Known rows, with every step that occurs:
takib -> luzak -> gisa: [ -3  12 -14  -8  27   2  17  -6  15   2  12  -6 -22  -5   2   9   4  33
  21  -5]
takib -> gisa -> banil: [ -2  18  -1  -9  19 -10  -6  -1  10  -6 -12  -8  -7  10  14 -17   2  32
   1 -18]
gisa -> takib -> luzak: [ -1   3  -2  13  21   7  -3  -1  10  -6  -3  -9  -7   8   3 -10  10  12
   9 -15]
muro -> banil -> takib -> luzak -> gisa: [ -9  18   3 -15  20 -12  24 -15  26   7   3 -10 -28 -10  -3  11  33  30
  55   9]
puzuka -> banil -> muro: [  6   5  -2 -17  27 -13  -6 -29 -10  -6 -31   3  -8  -2  10   1  13  24
   6  -2]
luzak -> gisa -> takib: [-26   1  -4 -11  15 -28   0   5  14  -7 -11 -11 -19   7   3   2   8  24
   1  -6]
tinuk -> luzak: [-15   7  -4   6  25   2 -12   6   5   0 -18  -2 -13  -9   0   2 -20  17
   7  -4]
muro -> banil -> takib: [ -9  17  19 -14   9 -18   9 -18  15   0 -18  -5 -16   1   2   0  12  23
  36  17]
puzuka -> banil -> gisa: [ -6  -8  11  -1  27 -12   1 -14  10   3 -30  -7 -26  -5   2  -7  12  33
 -11   8]
gisa -> takib -> banil: [ -5   2  -5   0  23 -18  -1   3  -4  -2 -24  -8   2   8   4 -17   9   4
  16 -12]
tinuk -> luzak -> gisa -> takib -> banil -> muro: [-18   2 -16  -8  35 -36 -11  13  -7   0 -42  -6 -12 -11  -2   0  25  -4
  41 -30]
takib -> luzak: [ 10  12  -7   5  25  17   7 -11   8  -1   4  -3  -8   0   5  -4  -4  23
  15  -5]
muro -> banil -> gisa: [ -8  18  26  -5  21 -11  -3   3  23  -5 -22  -4 -27   1  -2 -18  10  34
  15   8]
luzak -> gisa -> banil: [-19  27 -12  -6  27 -22   0  -9  14 -10  -8 -12  -7   7   1   3  10  33
   5  -8]
takib -> gisa: [  2   0   1 -21   9  -7   2   5   9   3  -7  -2 -24   2  19 -13 -14  35
   2  -7]
puzuka -> banil -> takib -> luzak: [  5  -7  -5   2  25   3  19 -37   5  10 -12 -10 -14 -12   3  10  24  19
  23   9]
tinuk -> luzak -> takib: [-29   1 -17   7  19 -14 -20  -5   3   6 -19  -8 -14 -16   5  -3  -7  17
  10 -13]
banil -> muro: [  3  12   1 -13  18 -14 -10 -19  -5 -12 -24   6  -6   5  11  -2  -7  18
  14  -6]
tinuk -> luzak -> takib -> banil -> muro: [-11   3 -26  -4  31 -26 -21 -12 -18   9 -40  -1  -3 -21   6  -8  14  -5
  42 -30]
gisa -> takib: [-16   0   6   2  13 -13 -10   1   7 -10 -18  -8  -7  12   6  -9  -1  14
  -3  -6]

Rows:
[  1  32 -16  -2  37  -9  -2 -22   7 -15 -10  -6  -3   2   1   4  32  22
  31 -26]
takib -> luzak -> gisa -> banil -> muro
[ -5  10  23  11  26   0  -6   9  28  -6 -16 -12 -23   5  -7 -25  36  21
  25  -9]
muro -> banil -> gisa -> takib -> luzak
[ -4 -15   7  15  33   0   0  -7  14   3 -24 -14 -24  -1  -3 -15  40  20
  -4 -10]
puzuka -> banil -> gisa -> takib -> luzak
[-11  -7 -12 -21   5 -22  -6  -6   7  11  -8  -6 -25  -6  23 -18  -1  34
   3 -16]
luzak -> takib -> gisa
[-25  -2 -17  -2  35 -27  -1  24   3   7 -27 -13 -15 -11  -6   0  16   4
  27 -20]
tinuk -> luzak -> gisa -> takib -> banil
[ -3   6  21 -30   3 -21  11  -2  18   9 -14  -5 -29  -2  13 -12  15  33
  35   8]
muro -> banil -> takib -> gisa
[ 14  14  -7 -16  29 -18  -3 -14 -15  -5 -31   4   4   0  11  -8   4   7
  33 -14]
takib -> banil -> muro
[ -7  -7  10  22  25   1  -6   4  18  -4 -15 -11 -18   7  -1 -18  19  13
   5 -14]
banil -> gisa -> takib -> luzak
[ -8   4 -14 -19  27 -40  -1   0  -5  -5 -32  -4  -8   3   5  -4  29   3
  34 -22]
luzak -> gisa -> takib -> banil -> muro
[-13  -5  -8   2  24 -30  -6  -9   2  13 -31  -9 -15  -9   6 -21  15  15
  20 -12]
luzak -> takib -> banil -> gisa
[-20 -11  19  10  15 -21 -12   6  17  -7 -30  -9 -20  10   1 -17   8  15
  -6  -6]
banil -> gisa -> takib
[-16   2 -12 -13  26 -33   9   9   4   2 -18 -12 -13   3   2  -5  19  12
  20 -13]
luzak -> gisa -> takib -> banil
[-18   2 -24   5  30 -18 -13  -2  -7  15 -27  -9  -6 -21   3 -11   2   5
  29 -18]
tinuk -> luzak -> takib -> banil
[-24  25 -14  -2  37 -25 -19  -5   4 -12 -33  -6  -7  -7  -3   9  17  17
  23 -26]
tinuk -> luzak -> gisa -> banil -> muro
[-19   8  29  -1  18 -20 -11  14  25  -9 -31 -10 -24  11  -5 -25  25  22
  10  -2]
muro -> banil -> gisa -> takib
[-26   6 -20   3  22 -19 -25   3   8   7 -23 -14 -13 -12  11 -19  13  23
   9 -35]
tinuk -> luzak -> takib -> gisa -> banil
[  4   4  -4  -7  25 -27 -11  -4 -13  -8 -38  -1   5   8   8 -15  20  -6
  28 -22]
gisa -> takib -> banil -> muro
[ -8  13 -16 -17  15 -33 -25 -21  -1  -5 -28  -5  -5   2  22 -22  25  23
  16 -37]
luzak -> takib -> gisa -> banil -> muro
[  1   0  -1   7  17   3  14 -24   9   5  -3  -7 -10  -4   6   6   5  11
  32   3]
banil -> takib -> luzak
